What can hang from each mark:
Q_774: Q_514
Q_606: Q_514
Q_848: Q_514
Q_857: Q_514
Q_301: Q_514
Q_94: Q_514
Q_892: Q_146
Q_514: Q_94 Q_774 Q_831 Q_857 Q_874
Q_146: Q_514 Q_892
Q_831: Q_514

Each row was made from one small tree. Brackets hold a mark, then the marks that hang from it, in the order of their numbers. Every link used is in the known rows. Write each row's tree.
Known rows:
[Q_606 [Q_514 Q_94 Q_774 Q_831 Q_857 Q_874]]: [-18.4  10.3  -4.8  60.1 -56.0  41.5  -2.4  13.4 -35.5   5.1 -42.1  41.7
  16.1 -14.9 -21.8  38.3  25.7  23.3 -55.1 -24.8]
[Q_94 [Q_514 Q_774 Q_831 Q_857]]: [  6.7  -3.1 -21.8  25.9 -33.9  41.0  -7.3   4.0  -9.8 -12.6 -12.0  -2.2
   4.5 -33.3 -15.5  21.5  11.9  12.0 -59.9 -22.0]
[Q_857 [Q_514 Q_774 Q_831 Q_874]]: [ -8.8  31.2  12.3  60.9 -32.1  27.0  -1.1   2.3 -38.3 -11.9 -28.6  53.1
   8.0  -1.3 -30.8  28.3 -25.3  15.7 -55.2 -17.2]
[Q_831 [Q_514 Q_94 Q_774 Q_857 Q_874]]: [-22.5  -7.4   6.5  23.6 -50.2  30.7 -10.5  14.3 -51.9 -30.8 -37.1   9.0
   2.3 -20.6 -29.0  24.5  35.6  15.0 -29.3 -19.5]
[Q_606 [Q_514 Q_94 Q_774]]: [-27.3  25.1  13.9  26.9 -45.4  14.7   3.0  10.4 -17.6  10.1 -30.1  16.1
  13.9   7.8  -4.0  19.2  16.7  15.5 -12.3 -10.7]
[Q_606 Q_514]: [ -2.5   7.1   2.3  14.8   2.6  -3.1   8.4   5.9  -2.3  13.3  -9.3   7.1
  15.8   4.7  -2.3   6.4   8.3   6.0 -11.9  -2.7]
[Q_857 [Q_514 Q_94 Q_774 Q_831 Q_874]]: [-22.0  38.1  12.3  65.2 -59.8  35.1  -4.3   4.3 -45.3 -14.0 -39.9  62.7
   7.2   7.9 -22.1  34.1 -16.9  20.4 -29.9 -21.4]
[Q_774 [Q_514 Q_94]]: [ -4.6  13.4  50.9   3.9 -26.0  18.4  -5.7   6.1  -3.9 -10.4  -8.6  12.2
   6.9  22.7  10.7  12.3  14.4   8.8  15.6  -8.5]
[Q_146 [Q_514 Q_831 Q_857]]: [ 14.9 -12.8  16.1  31.8 -13.7  11.2  -7.2  -3.8 -33.8   9.4  -0.1  30.9
   1.2 -31.4   0.7  14.6  -7.8  11.3 -26.9  -9.8]
[Q_94 [Q_514 Q_774 Q_874]]: [ -5.1   5.1 -17.7  44.8 -23.2  31.0  -6.7   2.0 -10.0  -8.3 -23.9 -10.1
   9.8  -7.6 -31.5  23.6  15.8   5.2 -41.6 -18.2]
[Q_857 [Q_514 Q_94 Q_774 Q_874]]: [-32.1  28.4  22.3  57.8 -46.0  27.0  -3.8   2.4 -38.6 -10.9 -42.3  50.8
   6.2   1.2 -26.3  17.5  -8.2  17.9  -9.8 -18.6]
[Q_514 Q_874]: [ -1.4  -3.3  -5.9  29.6   0.7  10.0  -1.9   1.4  -8.9  -2.3 -14.2   8.1
   4.3   2.6 -19.4  11.9   8.2   1.2 -12.5  -6.8]
[Q_606 [Q_514 Q_94]]: [-15.3  14.9   5.7  19.5 -23.1   5.7   6.2   8.9  -7.2  11.5 -19.7  17.5
  14.5  13.8   6.7  11.3  15.2  11.3  13.9  -6.5]
[Q_301 [Q_514 Q_774 Q_831]]: [ -5.6  24.5   2.7  57.6 -43.8   8.9  -4.1   6.4  -8.8 -31.8 -11.8  10.7
   2.1   1.1  -0.6  36.2  -4.5  10.5 -44.0 -12.5]
[Q_831 [Q_514 Q_94 Q_774 Q_874]]: [-23.8  15.0  10.4  22.4 -54.7  22.4  -7.9  12.4 -48.4 -28.6 -34.8   4.1
   6.1  10.1 -23.6  32.1  23.9  12.8 -16.6 -13.4]
[Q_892 [Q_146 [Q_514 Q_831 Q_874]]]: [ -2.7   5.5  18.1  51.5  -8.7  14.6 -17.8  -4.5 -44.0  18.5  -5.5  26.3
   1.3   0.2   1.5  38.2 -10.2 -17.8  -8.3 -13.0]
[Q_831 Q_514]: [  2.3  -0.7   7.9 -15.4  -5.8  -5.5  -1.3   8.1 -22.9 -23.0  -1.0 -12.3
   2.9   6.4  -4.1   9.1   8.5   1.0  -4.3   0.3]
[Q_892 Q_146]: [-13.9  -0.1   7.7   0.9   8.1   3.8 -12.1  -0.4  -7.3   8.7   4.0  -5.3
  -6.2  -0.5  11.3   8.3   0.5 -28.1  17.2  -4.0]
[Q_146 [Q_514 Q_94 Q_831 Q_857] Q_892]: [  3.3 -11.2   9.2  22.8 -42.1  14.1  -8.4  -7.3 -48.9   2.8 -11.8  46.7
   4.0 -30.8  16.1  16.8  -6.7  22.6  16.6 -12.5]
[Q_848 [Q_514 Q_94 Q_774 Q_857 Q_874]]: [-19.3  -3.9  18.7  55.2 -41.9  46.9  -9.0   3.9  -6.3  -7.1 -43.3  10.4
   8.1 -26.9 -17.7  23.5  36.5   6.1 -31.9 -22.0]
[Q_857 [Q_514 Q_94 Q_831 Q_874]]: [-10.4  26.9   8.6  57.1 -38.1  24.6  -0.6   3.2 -36.1 -10.1 -29.0  64.2
   7.8  14.0 -12.2  26.4 -17.9  14.9  -2.9 -17.9]

Write each row's tree:
[-13.5 -14.6  -2.3  38.0 -19.1  31.1  -9.8   4.8 -23.0  -6.5 -27.9  13.4
  -0.3 -40.2 -36.5  12.4  19.7  10.8 -54.6 -18.4] -> [Q_514 Q_774 Q_857 Q_874]
[-20.4  17.9  16.6  49.9 -23.3  16.7  -0.3   2.4 -29.1  -6.9 -31.4  50.9
   6.6   8.1 -16.7  11.4  -8.4  12.0  16.4 -14.3] -> [Q_857 [Q_514 Q_94 Q_874]]
[  6.9 -28.2  16.4  11.4   0.3  -1.2  -7.0 -10.0 -36.7   6.3  -3.4  23.1
   4.2 -46.9   2.5  -3.1  -5.3  15.1   8.8  -5.0] -> [Q_146 [Q_514 Q_857] Q_892]
[  3.6  20.7  37.0  37.9 -40.5  34.9  -8.6   7.4 -20.0 -14.7 -17.4  33.9
  12.3  31.3  -1.7  37.9  13.0  13.2 -14.6 -18.0] -> [Q_774 [Q_514 Q_94 Q_831 Q_874]]
[-11.3  -3.3  26.8  44.1   4.4   7.5 -17.1  -5.4 -38.3  20.5  -8.6  14.2
   0.4  -5.2  -1.2  23.4  -2.2 -20.5  10.1 -10.3] -> [Q_892 [Q_146 [Q_514 Q_874]]]
[  7.6  -4.8  -6.8  21.8  -7.5  15.1   4.8  10.2 -10.7   9.1  -6.9  25.0
  13.5 -19.0  -4.1  15.7  10.2  12.6 -42.6 -12.1] -> [Q_606 [Q_514 Q_831 Q_857]]
[-16.8   2.5  -9.8  50.2 -65.4  49.6 -13.2   8.6 -36.8 -10.9 -36.7  37.8
   0.4 -22.9 -22.1  34.9  20.5  18.4 -47.4 -26.2] -> [Q_514 Q_94 Q_774 Q_831 Q_857 Q_874]
[  5.2 -11.5  -9.6  75.9 -18.0  17.5  -6.6   8.9 -11.6 -31.5 -15.1  23.9
   2.8 -20.7 -11.8  32.6  14.3   9.8 -40.2 -21.1] -> [Q_301 [Q_514 Q_831 Q_857 Q_874]]
[ -8.6  30.6  12.6  30.4 -38.2  16.1   1.8   3.9 -26.9  -9.0 -16.0  55.3
   4.2  12.0   4.9  16.0 -24.3  13.1   9.6 -12.5] -> [Q_857 [Q_514 Q_94 Q_831]]
[-33.2  12.8  33.8  55.6 -40.1  22.2 -21.9  -2.9 -51.7  17.1 -27.7  22.2
  -0.7  -3.5  -4.2  34.9   6.2 -12.6   9.9 -16.4] -> [Q_892 [Q_146 [Q_514 Q_94 Q_774 Q_874]]]
[  6.2  22.8  43.1  11.8 -40.3  27.3  -5.8   6.8 -10.3 -12.2  -4.3  24.9
   9.3  28.3  15.1  26.9   6.6  11.9  -3.2 -11.2] -> [Q_774 [Q_514 Q_94 Q_831]]
[ -5.8 -10.2  43.3  30.9 -21.6  38.5 -10.8   9.2 -15.6 -12.7 -21.8  23.6
   7.8  -7.4 -11.3  14.5  33.4  12.6  -8.2 -20.7] -> [Q_774 [Q_514 Q_94 Q_857 Q_874]]
[ 15.7  13.3  35.4  33.8 -13.5  28.3  -6.2   6.0 -12.3 -12.1  -5.2  24.3
  13.1  21.2 -11.6  32.8   4.9   9.9 -42.1 -12.8] -> [Q_774 [Q_514 Q_831 Q_874]]
[-20.7  16.9  20.4  55.3 -46.0  37.6  -6.6   1.5  -2.1  -5.4 -42.1   6.0
  11.7   3.9 -13.1  30.5  26.3   2.7 -20.0 -15.3] -> [Q_848 [Q_514 Q_94 Q_774 Q_874]]
[  6.4   3.2  42.1  12.5 -37.1  37.0  -9.1   9.1 -12.9 -12.8  -6.3  29.5
   5.1  -1.6  10.1  20.0  17.0  13.9 -13.8 -18.3] -> [Q_774 [Q_514 Q_94 Q_831 Q_857]]
[ -1.4 -11.4  21.9  28.5  -4.9  15.1 -18.9  -4.1 -38.0  18.1   4.2  22.2
  -4.5 -29.4  13.4  21.4  -5.8 -17.0  -6.4 -14.3] -> [Q_892 [Q_146 [Q_514 Q_831 Q_857]]]
[-21.4   9.9  34.7  28.4 -16.3   7.5 -18.1  -5.4 -37.4  20.3  -6.4   6.2
  -3.3 -13.0   3.8  21.0  -9.4 -15.9  -3.9  -8.4] -> [Q_892 [Q_146 [Q_514 Q_774]]]
[-20.8  -5.0  14.1  -3.1 -50.7  22.7  -9.3  13.2 -41.7 -28.7 -24.6   0.0
  -1.6 -21.9 -12.1  14.3  27.9  13.9 -15.6 -14.4] -> [Q_831 [Q_514 Q_94 Q_774 Q_857]]
[ -8.2  -4.1  -7.9  80.4 -44.3  25.4  -8.8  10.7 -17.0 -33.7 -26.8  33.0
   1.6 -10.9  -3.6  38.0  23.0  14.2 -14.2 -24.4] -> [Q_301 [Q_514 Q_94 Q_831 Q_857 Q_874]]
[ 10.5 -15.8 -17.6  37.2 -10.7  29.7  -6.7   4.9 -19.3  -6.3 -12.6  28.6
   2.5 -25.0 -19.7  20.7  10.3   8.5 -46.5 -17.1] -> [Q_514 Q_831 Q_857 Q_874]
[-11.2 -18.3   2.0  15.5 -29.4  21.8  -8.0  13.3 -42.0 -27.5 -26.2  10.0
   2.7 -14.1 -18.2  15.6  34.6  10.1  -2.5 -16.4] -> [Q_831 [Q_514 Q_94 Q_857 Q_874]]
[-16.8  -9.3   6.9  46.5 -30.9   8.2  -5.2   8.8  -2.4 -29.7 -16.4  11.9
  -3.4 -18.4   8.6  12.4  24.3   9.7  16.4 -16.6] -> [Q_301 [Q_514 Q_94 Q_857]]
